What can hang from each mark:
naro: munuma
munuma: naro tudabim
tudabim: rofa sifa
sifa: gari tibabeg
gari: sifa sudin zukub
zutu: zukub
litan: munuma
zukub: gari zutu

Known rows, with every way that one mark hangs from another:
zukub[gari zutu]: |  .06 |  .39 |  .20 |  .21 |  .22 |  .01 |  .30 | -.15 |  .00 | -.12 | -.10 |  .02 | -.05 |  .18 | -.51 |  .03 |  .05 | -.19 |  .04 |
naro[munuma[tudabim[rofa sifa[gari[sudin zukub] tibabeg]]]]: |  .42 | -.01 | -.44 |  .07 | -.29 | -.15 |  .56 | -.23 | -.21 | -.24 |  .18 |  .06 | -.09 | -.34 | -.64 | -.23 | -.32 |  .04 |  .17 |
zukub[gari[sudin] zutu]: |  .17 |  .50 |  .13 |  .24 |  .13 | -.03 |  .28 | -.22 | -.10 | -.17 | -.12 |  .09 | -.06 |  .11 | -.38 | -.10 | -.19 | -.15 | -.03 |
zutu[zukub[gari[sifa]]]: |  .32 |  .13 | -.15 |  .20 |  .07 | -.09 |  .39 | -.24 | -.06 | -.38 | -.14 | -.07 | -.01 |  .28 | -.73 |  .22 | -.10 | -.29 |  .24 |
litan[munuma[naro tudabim[rofa sifa[gari[zukub]]]]]: | -.04 | -.34 | -.09 |  .15 | -.28 | -.15 |  .52 |  .14 | -.21 | -.08 |  .10 | -.03 |  .26 | -.03 | -.47 |  .34 | -.28 | -.03 |  .33 |
munuma[naro tudabim[rofa sifa[gari tibabeg]]]: |  .29 | -.11 | -.17 | -.18 | -.37 | -.05 |  .65 | -.25 | -.17 | -.21 |  .13 |  .05 |  .25 | -.05 | -.46 |  .02 | -.19 | -.21 |  .10 |
zukub[gari[sifa[tibabeg] sudin] zutu]: |  .53 |  .38 | -.11 |  .21 |  .03 | -.02 |  .32 | -.34 | -.07 | -.09 | -.10 |  .23 | -.14 |  .04 | -.51 | -.56 | -.24 | -.36 | -.06 |
tudabim[rofa sifa]: |  .04 |  .22 |  .06 |  .06 | -.25 |  .12 |  .57 | -.04 | -.43 | -.29 |  .18 |  .16 | -.01 | -.12 | -.36 |  .09 | -.14 | -.03 |  .20 |
gari[sifa[tibabeg] sudin zukub[zutu]]: |  .62 |  .39 | -.33 |  .42 | -.01 | -.02 |  .20 | -.19 | -.06 |  .06 | -.38 |  .22 | -.10 | -.13 | -.33 | -.32 | -.41 |  .01 |  .19 |
tudabim[rofa sifa[gari[sudin zukub[zutu]] tibabeg]]: |  .20 |  .09 | -.23 |  .24 | -.20 |  .01 |  .42 | -.15 | -.29 | -.23 |  .10 |  .22 | -.19 | -.17 | -.52 | -.44 | -.45 | -.05 |  .25 |
litan[munuma[naro tudabim[sifa[tibabeg]]]]: |  .46 |  .14 | -.04 |  .02 | -.21 |  .05 |  .31 |  .00 | -.08 |  .32 | -.24 |  .07 |  .31 | -.18 | -.04 | -.02 | -.07 | -.02 |  .11 |
litan[munuma[naro]]: |  .04 |  .44 |  .12 |  .13 | -.03 |  .03 |  .22 |  .07 | -.15 |  .20 | -.39 | -.05 |  .27 | -.14 | -.02 |  .25 |  .02 |  .13 |  .23 |
zukub[zutu]: |  .10 |  .51 |  .13 |  .20 |  .13 |  .06 |  .24 | -.06 | -.02 |  .06 | -.24 |  .05 |  .00 | -.01 | -.32 |  .13 | -.01 |  .06 |  .08 |
gari[sifa zukub]: |  .39 |  .21 | -.25 |  .33 |  .00 | -.06 |  .48 | -.13 | -.10 | -.18 | -.30 |  .11 |  .06 | -.02 | -.45 |  .31 | -.19 |  .01 |  .38 |
naro[munuma]: |  .19 |  .61 |  .00 |  .08 |  .06 | -.01 |  .35 | -.11 | -.07 | -.03 | -.19 | -.07 | -.02 | -.21 | -.38 |  .16 |  .17 |  .14 |  .17 |
naro[munuma[tudabim[sifa]]]: |  .40 |  .23 |  .03 |  .03 | -.10 | -.03 |  .50 | -.06 |  .00 | -.04 |  .04 |  .02 |  .06 | -.10 | -.42 |  .21 |  .03 | -.03 |  .03 |
gari[sifa sudin zukub[zutu]]: |  .42 |  .33 | -.15 |  .47 |  .01 | -.08 |  .26 | -.07 | -.07 | -.08 | -.28 |  .19 | -.06 |  .02 | -.38 |  .00 | -.45 | -.01 |  .20 |
tudabim[rofa]: | -.04 |  .39 | -.06 |  .07 | -.14 |  .05 |  .45 | -.14 | -.34 | -.24 | -.02 |  .04 |  .03 | -.20 | -.36 |  .22 | -.06 |  .16 |  .19 |

Rows:
|  .24 |  .25 | -.24 |  .24 |  .18 | -.03 |  .31 | -.21 |  .08 |  .00 | -.34 |  .02 | -.05 | -.11 | -.57 | -.10 | -.05 |  .06 |  .32 | | sifa[gari[zukub[zutu]] tibabeg]
|  .16 |  .30 | -.13 |  .33 |  .11 | -.13 |  .34 | -.18 | -.03 | -.17 | -.27 |  .05 | -.02 | -.01 | -.50 |  .06 | -.33 |  .09 |  .24 | | sifa[gari[sudin zukub[zutu]]]
|  .40 |  .00 | -.24 | -.15 | -.45 | -.10 |  .63 | -.33 | -.27 | -.26 |  .10 |  .14 |  .23 | -.11 | -.33 | -.14 | -.43 | -.16 |  .04 | | munuma[naro tudabim[rofa sifa[gari[sudin] tibabeg]]]
|  .32 | -.22 | -.32 |  .02 | -.33 | -.10 |  .61 | -.20 | -.15 | -.23 | -.01 |  .02 |  .22 | -.03 | -.46 |  .19 | -.32 | -.10 |  .33 | | munuma[naro tudabim[rofa sifa[gari[zukub] tibabeg]]]
|  .72 |  .36 | -.48 |  .32 | -.12 | -.03 |  .41 | -.32 | -.19 | -.09 | -.41 |  .22 |  .02 | -.24 | -.28 | -.16 | -.37 |  .08 |  .31 | | gari[sifa[tibabeg] sudin zukub]
|  .67 |  .47 | -.34 |  .12 | -.14 |  .01 |  .47 | -.38 | -.21 | -.07 | -.29 |  .26 |  .03 | -.26 | -.29 | -.33 | -.26 | -.02 |  .08 | | gari[sifa[tibabeg] sudin]
|  .63 |  .29 | -.38 |  .19 | -.05 | -.08 |  .32 | -.43 | -.14 | -.31 | -.25 |  .05 | -.05 |  .05 | -.55 | -.24 | -.29 | -.23 |  .15 | | zutu[zukub[gari[sifa[tibabeg] sudin]]]
|  .21 |  .04 | -.07 |  .00 | -.38 |  .06 |  .34 |  .07 | -.28 |  .21 |  .02 |  .06 |  .23 | -.25 | -.12 | -.07 | -.16 |  .01 |  .09 | | litan[munuma[naro tudabim[rofa sifa[tibabeg]]]]
|  .25 |  .29 | -.29 |  .23 |  .01 | -.15 |  .55 | -.31 | -.16 | -.34 | -.30 |  .06 |  .09 | -.13 | -.46 |  .23 | -.29 |  .16 |  .35 | | sifa[gari[sudin zukub]]
|  .22 |  .21 |  .13 |  .23 |  .15 | -.04 |  .40 | -.15 |  .00 | -.15 |  .02 |  .12 | -.08 |  .26 | -.69 | -.09 | -.03 | -.42 |  .01 | | zukub[gari[sifa] zutu]
|  .50 |  .09 | -.21 | -.14 | -.08 | -.07 |  .63 | -.28 |  .06 | -.05 |  .08 |  .01 |  .02 | -.21 | -.67 | -.18 |  .12 | -.14 |  .03 | | naro[munuma[tudabim[sifa[gari tibabeg]]]]
|  .37 |  .20 | -.17 | -.05 | -.28 |  .04 |  .46 | -.11 | -.19 | -.03 |  .20 |  .05 | -.07 | -.32 | -.47 | -.16 | -.01 |  .01 |  .03 | | naro[munuma[tudabim[rofa sifa[tibabeg]]]]
|  .51 |  .19 | -.32 |  .15 |  .04 | -.03 |  .34 | -.36 | -.04 | -.26 | -.24 | -.04 | -.05 |  .12 | -.67 | -.10 | -.05 | -.28 |  .23 | | zutu[zukub[gari[sifa[tibabeg]]]]
|  .59 |  .26 | -.42 |  .29 | -.02 |  .01 |  .42 | -.25 | -.10 | -.04 | -.39 |  .14 |  .02 | -.18 | -.41 |  .00 | -.13 |  .03 |  .37 | | gari[sifa[tibabeg] zukub]
|  .62 |  .35 | -.27 |  .12 | -.06 | -.03 |  .52 | -.47 | -.21 | -.24 | -.13 |  .23 | -.04 | -.07 | -.47 | -.41 | -.21 | -.29 |  .04 | | zukub[gari[sifa[tibabeg] sudin]]
|  .49 |  .29 | -.27 |  .38 |  .08 |  .02 |  .22 | -.10 |  .03 |  .11 | -.36 |  .14 | -.08 | -.07 | -.45 | -.15 | -.18 | -.03 |  .27 | | gari[sifa[tibabeg] zukub[zutu]]
